Known rows, with every step that occurs
vamap-moluf-nazap-bibakir-dilu: [-20  -9 -26  15 -21  24   8 -13   5 -20 -10 -14 -29  33  18 -23 -10  -9
  22  -6 -21  19  -5  -9 -25   9  17  13 -15 -11 -14   2  -1  -3 -11   6
 -41 -11   3]
dilu-moluf-vamap-pitaz: [-31 -31 -14  28 -20  20  -6  14   7 -23   3  -7 -22  10  24 -20 -20  -9
   2  -9  -7  24  -6  12 -17   7  15  40 -10 -19  -5   9   0  14  -8  12
 -70  -6  12]
puge-moluf: [-26 -10 -17  13  -1  24   0  -7  14  -5   9  -4 -13  17  14 -22 -12 -10
  12 -10 -17   7  -8   5 -19   8   5  10 -16   1  -4   8   8  -1 -11  18
  -9 -14  10]
vamap-pitaz: [-16 -13 -17  12 -12  16   3  10   2  -9  -2  -9 -17   3  17 -21 -14  -2
 -11  -5   4  20  -4  10 -26   1   9  22 -15 -21   1  -3   8  15  -6  15
 -50 -15   9]
doku-zutukes-kerupus-moluf-nazap-bibakir: [-10  23 -25  12 -27  26   7 -19   3 -10   1  -2 -37  43  10 -30 -10  -1
  31  -4   9  17 -13  41 -19  -1  -2  16 -20  28  -1   0  -3 -14 -16  17
 -38 -10   8]
pitaz-dilu-moluf-nazap-bibakir-puge-zutukes-suko: [ -8   5 -19  13  -3  25 -11  -3  13  -9   2  -1 -34  12  17 -17 -21 -12
  22  -6 -21   8  -9  -3 -16  22  13  12  -9  -7 -11   0  10 -27 -19  18
 -55  -4  10]
vamap-pitaz-dilu: [-21 -16 -16  14  -3  13   0  -1   7  -2  -8 -10 -16  -3  18 -17  -6  -9
   1 -10  -5  22  -5  -7 -19   7  21  20  -1 -23   0   4   7  13  -7  23
 -55 -23   9]
kerupus-moluf-vamap-pitaz-puge-zutukes: [-32  10  -6  26  -3  26  -2   2  20  -9   3  -2  -3  -1  36 -22 -17  -5
   2  -9   8  22 -10  52 -22  21  10  32  -4  -5  10  12   5 -14 -13  21
 -52 -19   4]
kerupus-moluf: [-23  -3 -20  15  -5  22   9  -9   8   1   6  -5 -12  21  11 -26 -11 -11
  17  -7   9  16  -6  27 -24   3  -5  21  -5   0   5  11   5  -7  -9   9
 -22 -12  10]
puge-zutukes: [-16  12 -15   9   8  25  -1   7  12  -4  10  -1  -5  -5  20 -23 -18  -5
  -4  -6  -9   9  -5  16 -22   8   3  10 -18  -9   1   7  11 -17 -13  19
 -19 -17  10]
zutukes-doku: [  5  11 -10   1   4  16   2   1   5  -8  20  -4 -26  11   5 -18 -20  -1
  -6  -1 -18   2  -2 -16 -23  -9   3   4  -7   5   6  -3   6   4  -9  15
 -24 -14  13]
bibakir-puse: [-18  -4 -13   6  -1  19   3  -5   5   1  -1 -11 -17   1  14 -20 -18 -12
   6  -2   6  12  -3  14 -20  11  12  10  -5   7  -6  16   3  -7 -15 -11
 -53 -10  14]
bibakir-nazap: [ -8 -19 -20  10   8  28   1   1   2   6   1 -10 -25  15  17 -16 -18  -7
  13  -3 -15   5   0 -10 -14   2  10   8  -9 -10 -11  -4  12  -2 -10  -1
 -26 -20  14]
puge-zutukes-suko: [  5  16 -16   0   8  22  -5   2   8  -1   9   2 -19   3  11 -17 -24   2
  10  -3 -14   2  -6  -6 -18   3  10   0 -17 -10  -5  -6  10 -24 -15  25
 -36 -11  14]
kerupus-moluf-nazap-bibakir-puge-zutukes: [-26  14 -21  20  -9  30   4  -5  13  -7   5  -3 -21  15  27 -28 -16 -13
  -1  -5   3  14  -9  49 -24  27  -3  19 -14   5   5   7  12 -28 -16   8
 -40  -8   0]
nazap-bibakir: [-17   3 -26  -3 -21  24   6  -1   2  -8   3  -7  -8  22  12 -19   0  -1
  10  -2  -4  16  -9  18 -25  -1   7  16 -14 -11   8   3  -3   0 -11  18
 -11  -8   7]
puge-pitaz-vamap-moluf: [-25 -21 -15  26  -1  23  -3   0  15  -4  -6  -7  -2  23   6 -23 -12  -5
  19 -16  -2   9  -9  -1 -18   9   9  10  -8 -28  -2  10   7  -2 -10  21
 -18 -13  12]
vamap-moluf-nazap-bibakir: [-13  -1 -26  17 -25  23   2   0   3 -13   0 -10 -25  38  12 -27  -2  -2
  16  -3  -3  21 -10  15 -21   1   6  23 -17 -20  -4   4  -2  -1 -13  12
 -36  -7   6]
pitaz-vamap-moluf: [-18 -23 -19  22  -6  20  -5   6   9  -5  -2  -7  -4  30   1 -21  -5  -6
  15 -14   0  10  -5  -9 -18   8  12  16  -2 -23   1   9   2   3  -8  13
 -17 -14  13]
pitaz-dilu-zutukes-kerupus: [ -7   0 -16   5   7  24 -18   3   7  -1   7   5 -10  14   6 -14 -15 -11
  14  -8   8   2   2 -19 -15  -1   3   8 -14  21  -2   8   6   3 -13  14
 -35 -19  19]
pitaz-puge-zutukes-kerupus-moluf-nesu: [-20  14 -13  23  -5  27  -5 -17  14  -2  12   3 -13   9  32 -20 -14 -15
  14 -10  19  20  -3  47 -16   5  -2  19  -2  20  -5   5  12 -22 -10  11
 -44 -19   6]
bibakir-puge: [-21 -22 -18  12  -1  26  -6   6   4   0  -1  -7 -18   6  15 -13 -15 -17
 -15  -2   2   6   0   8 -24  15   4  20 -10   4  -1   8  17 -10  -9  -1
 -48  -5   7]
pitaz-dilu-zutukes: [-18  -7 -16   5  13  27 -16  17  12  -5   4  -2  -9 -16  13 -14  -9 -14
  11  -9 -18   8   2 -16 -19  10   9  15 -11 -10  -4  12   4   5 -14   4
 -35 -19  18]
doku-zutukes-kerupus-moluf-nazap-bibakir-puge: [-17   6 -24  16 -24  29   1 -13   2  -7  -5  -3 -41  35  13 -23 -16 -11
  10  -2  15  11  -8  40 -23  18  -3  19 -17  39   0   1  10 -18 -15   4
 -59  -3   3]
dilu-zutukes-kerupus-moluf-vamap: [-22  -8 -15  23  -8  27  -8  -4   8  -9  12   3 -16  30  18 -22 -25 -11
  16  -7  12  10  -4  26 -11   2   4  28 -10  28   1  17  -2 -14 -13   8
 -61  -7  14]
pitaz-dilu-moluf-nazap-bibakir: [-22  -7 -23  17 -21  25  -4  -6   9 -14   4  -9 -27  30  15 -23   0 -13
  34  -7 -21  21 -11   8 -15   3   9  29  -9 -11  -8  12  -5  -3 -15  13
 -28  -9  10]
vamap-pitaz-dilu-moluf-nazap-bibakir: [-24  -9 -23  20 -26  22  -1  -3   8 -18   0 -10 -29  27  19 -25  -2 -10
  27  -8 -15  27 -12  13 -18   6  11  33  -9 -19  -7   6  -4   7 -13  15
 -42 -10   8]
puge-moluf-nazap: [-16  -5 -14  28   0  26  -6 -11  13  -6  11  -6 -36  27  19 -28 -17 -12
  16  -7 -21   9 -10  11 -11   0   6  18 -21   8 -20  10   8 -16 -14  10
 -40 -16  11]
zutukes-kerupus: [ -2  -1 -17   6  -4  21  -7  -7   0   2   8   1 -13  34   4 -17 -17  -6
   5  -3  18   2  -3  -5 -16 -13  -1   8 -16  24  -1   5   8  -5  -9  19
 -28 -15  15]
vamap-moluf-nesu: [-17 -15 -21  22 -10  22  -7   7   6 -12   5  -6 -20  -2  20 -17 -10 -12
  -1 -10  -4  24   1   5 -19   3   8  21  -9 -25 -17  -1  12   2  -7   3
 -53 -11   8]
doku-zutukes-suko: [  9  16 -17  -6   0  23  -3   2   1  -6  -3   2 -38   2  -2 -13 -23   8
  19  -3 -18   2  -6 -10 -20   0  11  -2 -23  12 -11 -13   8 -15 -16  22
 -50  -8  19]

Rows
[-39 -22 -10  23 -25  26  -6   1  14 -23  -9 -11  -9  15  34 -12  -8  -9
  19  -9  -9  27  -8  22 -23  17  24  42   1 -12   2  13  -6  10 -10  13
 -57 -11   5] -> nazap-bibakir-dilu-moluf-vamap-pitaz-puge
[-14  10  -6  19  -5  24 -12  -4  11  -6   6   4  -6  21  26 -17 -23  -3
  -1  -6  23  10  -7  25 -16   4   9  21 -11  24   6   8   7 -13 -12  28
 -55 -19   9] -> moluf-vamap-pitaz-puge-zutukes-kerupus
[-22 -10 -15  25 -12  24  -1 -15   5  -4   9   0 -19  39  18 -22 -23 -10
  16  -6  16  12  -7  27 -10  -2   6  29  -6  28   1  17  -1 -18 -10  16
 -60  -7  11] -> zutukes-kerupus-moluf-vamap
[-35 -23 -25  10 -20  28   2  -3  11 -26  -1 -10 -14  20  14 -18  -9 -18
  35 -11 -33  16  -4 -14 -26  13   8  19  -9 -12 -10  12  -2  10 -11   5
  -7  -4  10] -> nazap-bibakir-dilu-moluf
[-11  26   1  19   2  19   3  -3  19 -14  18  -1 -19   3  27 -23 -26   1
  -5  -6  -7  13  -8  29 -23  12   7  19   2   9  17   3   4  -5 -11  22
 -51 -18   5] -> kerupus-moluf-vamap-pitaz-puge-zutukes-doku
[-31 -13  -5  27 -13  23  -5   0  13  -7  -4  -7  -9  13  32 -16 -10  -7
   7  -8  13  25  -8  42 -21  10  16  42   2  -5   9  14   0   0  -8  14
 -66 -16   6] -> kerupus-moluf-vamap-pitaz-puge
[-27   6 -13  18 -22  20   5 -16  12  -9  -6 -14 -27  19  28 -26 -11  -8
  21  -4   7  24 -12  45 -20  22  18  20  -6   7  -4  13  -5  -3 -19  -6
 -64 -10   5] -> vamap-pitaz-puge-moluf-nazap-bibakir-puse
[ -2  22 -14   7  -2  24   4  -3  12 -23  17  -4 -36  15  14 -26 -23  -6
  16  -4 -30   7   0  -7 -26   7   2   3 -12  16   1  -3  -1   4 -14  -2
 -37 -13   9] -> kerupus-moluf-nazap-bibakir-dilu-zutukes-doku
[-34 -19 -14  29  -6  34  -9 -13  18  -5  -2  -7 -17  28  19 -21 -15 -16
  32 -14 -16   4 -15  27 -12  15   9  17  -7   1  -6  16   6 -25 -14  13
 -25  -7  10] -> dilu-moluf-nazap-bibakir-puge-pitaz-vamap
[-27  -6 -11  21  -4  28 -11 -10  17  -7  10  -3 -15  -2  35 -13  -8 -16
  13 -12 -16  18  -5  27 -15   9  12  21  -6   3 -14   6  10 -11 -10   9
 -35 -19   6] -> pitaz-puge-moluf-nesu
[-20  15 -22  18 -14  28   0 -20  13  -8   1  -3 -24  33  19 -29 -11  -9
  38  -7   4  17 -13  33 -16   4  -1  17 -15  11  -1   8   0 -14 -17  19
 -39 -13   8] -> puge-pitaz-dilu-zutukes-kerupus-moluf-nazap-bibakir
[ -9   8  -8  13   4  17  -2   7  14 -18  17  -1 -29  -5  16 -21 -24  -6
   2  -9 -19  12   0  -6 -20  10  10  16   0   5   9   2  -1  13 -11  10
 -64 -16  12] -> kerupus-moluf-vamap-pitaz-dilu-zutukes-doku
[-18   1 -20  13  -3  26   1 -12  10  -7   5   1 -12  29  10 -24 -21 -14
  25  -8  14   8   1   8 -24   7  -7   8 -12  29   1   9   5  -3 -11   3
 -29 -14  12] -> bibakir-dilu-zutukes-kerupus-moluf
[-26 -16  -4  23 -10  23 -11   7  11  -8  -4  -8  -8   7  31 -11 -10  -4
  -1  -6   6  21  -8  29 -20   7  21  40  -2  -9   5  13   1   1  -9  16
 -68 -17   8] -> moluf-vamap-pitaz-puge
[-18   5 -24  15 -21  25   3 -12   9 -11   7  -8 -28  38  19 -27  -5  -5
  22  -4 -16  16 -14  25 -17   3   7  18 -20   0  -5   5  -3  -9 -15  16
 -23 -10   6] -> puge-moluf-nazap-bibakir
[-38 -25 -19  23 -18  17   1  -9  11 -12  -9 -10 -23  11  29 -16 -11 -13
   2 -12  -8  23 -10  12 -16  27  29  30   1  -9   3   8   1   5 -10  24
 -76 -13   0] -> nazap-bibakir-puge-moluf-vamap-pitaz-dilu
[-28 -12 -15  20   1  23  -9  14  14 -13   1  -3 -15 -11  23 -20 -15 -13
  11 -12  -7  19   0   8 -18  19  14  28  -6 -11   1  11  -1   9 -12   6
 -67 -17  13] -> kerupus-moluf-vamap-pitaz-dilu-zutukes
[-17   0 -22   7  -6  32  -7   8  10 -21   2  -6 -21   5  21 -20 -14 -11
  21  -5 -27  10   1  -5 -24  12  10  10 -24  -1 -12   5  -1  -1 -15  -7
 -36 -12  11] -> moluf-nazap-bibakir-dilu-zutukes
[-40   1 -10  22 -14  28  -4   3  21 -24  -2  -5  -3   1  39 -18 -15  -8
  14 -10 -14  23  -9  32 -25  27  18  30  -5 -13   4  11   0  -5 -14  19
 -42 -14   3] -> nazap-bibakir-dilu-moluf-vamap-pitaz-puge-zutukes
[-22  -3 -20  20  -8  25   2 -10   8  -4  10  -4 -22   1  27 -21 -12 -16
  11  -9   1  24  -3  36 -17   2   1  22  -4  -1 -11   4  10 -15  -7   2
 -46 -13   7] -> kerupus-moluf-nesu
[-31  -8 -12  27   0  28  -7 -14  15  -6   5   3 -15  19  23 -22 -28 -13
  25 -11   8  11  -9  25  -8   7   8  25  -7  23  -1  21   1 -17 -14  20
 -66 -11  13] -> puge-pitaz-dilu-zutukes-kerupus-moluf-vamap
[-21 -12 -25  18 -20  24   7 -18   8 -17 -10 -14 -24  42  17 -23  -9  -9
  31  -9 -22  15  -7  -7 -21  12  23  11  -9  -7 -12   5  -5  -8 -11   6
 -31 -13   4] -> pitaz-vamap-moluf-nazap-bibakir-dilu
[-33 -30 -20  15  -6  27  -4   0  12 -22   0  -9 -15  12  13 -16 -15 -22
  29 -11 -33  13   0 -25 -24  10   7  19  -9 -10 -17  15   5   8 -10   1
 -14  -7  14] -> bibakir-dilu-moluf
[-25 -23 -14  21  -6  14  -2  -1   7  -7  -6  -9 -21   1  24 -16 -12  -9
   0 -10  -7  23  -6  -2 -13   8  29  30   1 -16  -2   9   1   5  -8  24
 -78 -20   8] -> moluf-vamap-pitaz-dilu
[-33 -15 -18  25  -2  24  -3 -14  15  -3 -15 -10 -23   8  21 -19 -11 -16
  14 -11  -7  18 -12   6 -18  19  12  19  -6 -19  -7  12  14 -10 -13  22
 -60 -13   3] -> vamap-moluf-nazap-bibakir-puge-pitaz-dilu
[-20  -6 -25  12  -9  30  -6  12  11 -26  -2  -7 -20  10  16 -22 -13 -10
  21  -7 -23  14   2 -12 -27  17   9  12 -23 -12 -12   4   0   7 -15  -8
 -39 -10  10] -> vamap-moluf-nazap-bibakir-dilu-zutukes
[ -7   1 -23  13 -12  27 -11   0   6 -18   1   0 -21  36   9 -22 -19  -9
  22  -6   4   7   1 -17 -21   4   3   7 -24  19 -10   2   3   4 -14   3
 -43 -12  12] -> vamap-moluf-nazap-bibakir-dilu-zutukes-kerupus
